Known rows, with every step that occurs:
E, N, L, D: [  4 -26   8  -3 -15 -12  20 -25  17  -2  11 -10   3   1   6  14 -24   8
  11 -10   7  -6  43   5   6   3   5   3  -7  -9]
E, N, L, M, T, U: [-10  19  11  20  22 -25  25  -9  14  -2  -7  -3  -7  15  12  14  13 -21
  25  12  11   9  23  -5  21  36   2   9 -13  -6]
M, T, U: [-14  16  18  17  15 -24   4   8 -12 -10 -20 -10 -15 -15   4   6   5   7
  -2  16  -2   2  -6   1  10  22   2  -2 -14  -6]
N, L, M: [ -3   2  16   1  13  -6  29 -25   6 -19  -9  -5   1  -1  12  -1  -5  -9
   7   8   8   3  14  -6   4  14  18  21   1 -19]
L, D, T: [ -5  -5  20  -4  -9  -6   1  -9  -5  14   3 -15 -23 -11   4 -11 -24  23
 -17  -7 -15 -19  24  15  -9  -9   6  -9 -24 -20]
F, L, M, W, N: [-11 -19 -10  15   4 -10   8 -13   8  13  -4  -9  -7   4  20   4   7  -3
 -24  27  13  -9  24   2  11   2   5  -1  17 -11]
D, T, U: [ -2  18  21  -2  17 -18   6   2   1  10 -17  -4 -24 -19 -14 -20  -2  13
   3  13  -8  -6   6   6   0   8   4  -5 -26 -19]
U, L: [  3 -16  26   4  -1 -13   4 -12   3  -8  -7 -11   6  -1   0 -13  -3  20
  -9   5  21  11  -4   7 -10   5   8   7   2  -4]
E, M, W: [ -9  -6   6   0  25 -17  -3   4 -10   3  -4 -21 -13 -14  20   5  -3  18
 -42  16  -6 -19  10   0  -9   8  11 -14  16  -6]
W, M: [ 14  -4  25   4  -1 -13  16  -3 -15 -10  -6 -10   5  -1   7 -17  -4  20
 -21   0   0 -10   6  -1  -9   1  34  -5  14 -19]
E, N: [ 14 -20  13   6  -7 -14   9 -10  18   9  -8  -9   3  -9   0  -2  -2   5
  -1  10  14  -2  13   1  -8  11  15   9  -1   0]
N, L, D: [ -6 -19  14  -7  -7  -7  20 -25  -3 -18   3 -14  -4 -10  10   8 -31  15
  -1  -9  -2  -9  27   0   7  -1   5   2  -6 -20]
E, M, L, U: [-10   0  18  -2   6 -37  -2  16 -10  -5 -15  10 -19 -28  18   5 -13  22
 -21  -9 -14  11   5   6 -21   4  14 -29  -7  13]
D, T: [ -1   7  27  -1   3  -7   1  -1   2  10  -7  -7 -21 -19  -3 -13 -10   6
  -9   7  -8 -10   7   4 -17  -5  14   3 -12 -17]
W, M, E, N, L, F: [ 31   0  29   3  11  -2  22  -6   9 -12  -3 -14   5  -4  12  11 -17  -1
  15  -7  28 -18  26 -17   7 -15  18 -15  18   8]
W, M, T, U, L: [ -3  16  26  23  14 -25   8  10 -27  -9  -6 -11   0  20   5 -10  14  27
  -9   2  12  10  -3   6   9  16  10 -18   5 -12]
T, U, L, M, W, N: [ -2  -1   0  29  19 -14   0  -8  22  18  -9  -9  -4  16  14  -5  23   4
 -16  30  38   7  14   5  18  28  -4  -2  -7  -4]
U, L, D, T: [ -6 -10  22  -4 -10  -7  -6 -15  -3  15  11 -17 -14   7   0 -12 -19  31
 -13  -9   2  -3  21  23 -10 -10   0  -8 -19 -10]
W, M, L, F: [  8  19  29   1   4 -22   4  10 -30 -15 -26  -5  -8 -26  19 -15 -15  22
 -21 -19   7  -5   8   5 -17  -6  23 -22  -1   2]
K, L, U: [  9 -25  17 -13  -4 -27   5   4   5 -13 -20   2  -7 -22  -4  10 -23   8
 -11  16 -21  19  17  -7 -14 -10  19  -8   1  26]
M, L, D: [-13  -5  17   3 -14 -21  -1   2 -17  -7  -6 -11 -13 -21  21  -4 -26  26
 -15 -14  -4 -10  14  16 -16   9   4 -11 -17  -6]
K, L: [  4 -18  20 -11  -1 -18   7   2  -4 -13 -20  -8  -3 -13   3   4 -20  11
 -16  18 -16   1  13  -5 -16  -8  22   3  11   4]
F, L: [ -6 -21   8  -9  -3 -17  19 -11 -10 -12 -11 -10   5 -11  -7 -10  -7  17
  -2   7  -6  -1   7   8   1 -10   4  -1   9 -13]
T, U, L, N: [ -4   2  10   3   3 -19  14   4   1   5 -16  -3   9 -14 -22  -6  -6  25
   3   3  17  30   2   2   6  19 -15  -7 -10 -15]
W, M, T, U: [ -5  23  23  20  16 -25  10  13 -27  -8 -14 -10  -7   6   9  -5  11  19
 -12   4  -8  -3   0   1   9  19  19 -15   0 -16]
N, L: [ -5 -10  23  -5   5  -9  17 -17   2 -23  -5  -5   1 -18   5   0 -14   1
   6   3   4  -3  13  -9  -1   3  15  12   5 -15]
W, M, T, U, L, N: [-13  23  18  24   7 -24  13  20 -24   3  -6 -10   3   6   0   1   5  28
 -13 -11   0  25   1  -2   9  23  -1 -24   5 -19]
W, M, L, N: [ -6  19  18   8 -12 -21  12  24 -22   2  -6   2   1 -31  15  -8 -18  27
 -22 -23 -14   0   6  -4 -20  16  17 -18   8 -19]
K, L, F: [ 13 -12  24 -20   4 -15   4  -3  -4 -19 -39 -11  -7 -23  -1   9 -26   8
 -18  13  -4  13  19  -4 -15 -24  14  -9  -1  17]
K, L, M, T: [-10   6  19  14   9 -18   3   5  -4 -12 -15 -14 -11  10  26  15  -1  -7
 -24  17 -17  10  12  -4 -13  12  23   7   9   6]

Rows:
[-22  15   0  13  21 -29  24  -2 -18  -4 -19 -10 -11  14   1   0  16   3
   6  17  -6  14   4  11  24  19  -5  -5  -8 -14] => F, L, M, T, U
[  2   8  24   7  23   1  25 -14  16 -17  -3 -11  -5   0  22   3  -5  -8
  15  14  18 -17   5  -9  10  15  15  13  12 -11] => N, L, M, E
[  8  -7  12   9   6  -8  26 -27  27  -1   1  -5   6   8  10   1   0 -18
  18   7  16   7  28  -4   3  18  19  19  -1  -8] => E, N, L, M
[-11   6  19  -1  10 -30   0  15 -16  -6 -15   1 -10 -17  27  -1 -11  21
 -25  -6  -9  -6   5  10 -27   8  18 -16   7  -6] => E, M, L
[-14   7  24  27   8 -12   0  -8  -2  -7  -2 -18  -4  19  21   0  10   2
 -13   7  19  19  -7   8  -2  21  10   9   1   1] => U, L, M, T
[ 18 -13  18  12   2  -3   4   0  25   8   0 -18  -2 -10  11   6  -7   5
   8  16  24 -21   5  -5  -4  10  15   5  10  10] => M, E, N
[  6  -8  16  -4   7 -14  14  -7   8 -10 -21 -12  -1   3  12   1  -4   4
 -20  22  -7   9  20   1 -13   7  26  11   4   2] => K, L, M
[-21  10  18  26   2  -4  13 -16  16  -7  -1  -2  -6  10  42  23   5 -29
  -8   8  10   6  12 -14   0  12  22  14   6 -11] => W, N, L, M, T
[-10  17  18   0   6 -13   8   9   4  24 -10   0 -12 -15 -25 -14  -6  21
   5  -2   2  20  10   9   1   8 -16 -13 -24 -18] => D, T, U, L, N
[ -1  10  26  -2  15 -18   1  -2   3  13 -11  -2 -14   1 -20 -22   1  21
   7  11  10   8   6  17   1   4  -7  -5 -21 -13] => D, T, U, L
[-18  20  18   2   5 -29  -3  10 -16  15  -9  -3 -34 -20   3 -16 -17  31
   0 -11 -15 -13  23  24  -6  14  -7 -25 -42 -17] => M, L, D, T, U
[ 10 -16  15   0   0 -13  19 -20  23  -5   2  -3   6  -7   0   5  -9 -10
  18   3  11  -3  27  -8  -2   6  14  11   3  -3] => E, N, L
[ -8  12  24  -8  16 -25  -4  11 -18 -10 -33  -5 -15 -30  23   2 -16  20
 -25 -15   1   3   7  10 -23 -11   8 -29  -8   8] => E, M, L, F
[ 12 -16   3  10   9  -7  23 -11  21  12   2 -17   5  13   8   2   2   1
  16  19  19 -11  17   6  10   9   6   1  14   2] => F, L, M, E, N
[ -5 -14   4  15  -1  -4 -13  -3  15  11  -4 -12  -9 -21  23   8  -2  -3
 -31  23  15 -19  13 -10  -5   5  14  -1   9  -3] => M, W, N
[ -3 -10  11 -11 -14 -13  11  12   2  -4 -19  -7   1 -26  -2  14 -31  12
 -20   5 -23  14  17 -12 -17  -3  12  -3  10  -1] => K, L, N
[ -6 -20   3  10  -1 -12  -4  -8  21  -3   5   4 -18 -30  16  21 -13 -18
  -7  17   9  -2  27 -22   9  -3   7  -8   0  10] => M, W, N, L, U
[ -2   8  25  -2   2 -21  -4   6 -14 -17 -31  -5 -14 -42  12  -8 -17  11
 -11 -10  10   5   3   5 -19  -1   6 -12 -16  11] => M, L, F
[-19  21  14  28  15 -16  20 -12  13  -4 -12   4 -10  13  29  22  12 -26
   7  14  11  10  13  -9  18  24   8   8 -11 -16] => W, N, L, M, T, U
[ -7  28  23   4   7 -27   5  17 -33  15  -1   0 -24  -5   8 -25 -14  39
 -12 -22 -20 -23  29  22  -6   9   7 -37 -26 -23] => W, M, L, D, T, U
[-23  19  14  20   8 -22   3  12  -9   3 -13  -9  -5  -9  -7  10  -3  14
  -2  -2   4  31  -5   1  11  23 -16 -10 -10 -10] => M, T, U, L, N
[-18  12  12   5 -10 -20   5  21  -7   4 -14   2  -9 -44  11  -2 -24  15
 -13 -13  -8  10   2  -2 -19  20   3  -7  -4 -11] => M, L, N
[  7  16  28  -9  22 -17  -1  -5  -1   5 -28  -4 -20 -13 -23 -22  -2  18
   7   1  17  16   9  14   0 -10 -13 -17 -32   1] => D, T, U, L, F
[ -3 -13  15   1   2 -21   8 -16  -5  -2  -8 -16   1  11 -13  -9  -7  38
  -3   1  15  10  15  22  12  12 -12 -12 -23 -11] => T, U, L, D
[ 11 -23  14   0  -8 -22  17 -16  27  -5   5   9  -2 -19  -7  12 -14 -10
  26   2   4  18  28 -12   4   4  10   0  -8  16] => E, N, L, U
[  1 -16  18  -5   0 -16  17 -15   7 -20  -4   7  -8 -27  -3   5 -20  -3
  17   3  -5  14  14 -13   4  -1   8  -1  -5   5] => N, L, U
[ -1 -30   3  -9  -7 -25  17  -8  -6  -8  -9   4  -6 -21 -14   0 -13  13
   6   8 -11  17   8   4   5 -12   1 -13  -1   7] => F, L, U
[-23  22  16  -6  17 -33  -1  14 -23  17 -11   2 -34  -9  14  -6 -16  38
 -17 -17 -23 -17  31  26 -12   5  -2 -41 -31 -20] => E, M, L, D, T, U
[-15  14  17  25   8 -12   5  -7  -1  -7 -10 -18 -13   0  28   4   9  -6
 -15  10   4   6  -5   0  -3  24  21  11  -4  -7] => L, M, T
[  5   5  16   9  20 -20  19 -15   8  -3 -20  -7   5  20  -7 -20  16  19
   4  18  27  21  -1  17  12  29   3   6 -15 -12] => T, U, L, M
[-18  13  12  -2   1 -24   5  23 -14   7 -14   4  -7 -33  21   9 -19  26
 -30 -19 -17   5   9   0 -26  13   7 -23   3 -12] => E, M, L, N
[-15  -1  22  -9  -3  -6  15 -20  -3  -2  11  -9 -22  -9   5   2 -30  10
   2 -16 -16 -19  38   5  -3 -11   2  -6 -17 -25] => N, L, D, T
[  2  -3   0  17  18  -7  16 -18  24   3  10 -12  -6  -2  17   5   1 -18
   5  18  17 -11  34 -11  11  25   7  16   8  -3] => E, N, L, M, W
[ -6  -5   0  24   4  -2  -4  -8  21  16  -3 -13 -14  -2  32   5  10  -8
 -33  26  22 -15  14  -5  -2  20  16   8   5 -10] => L, M, W, N
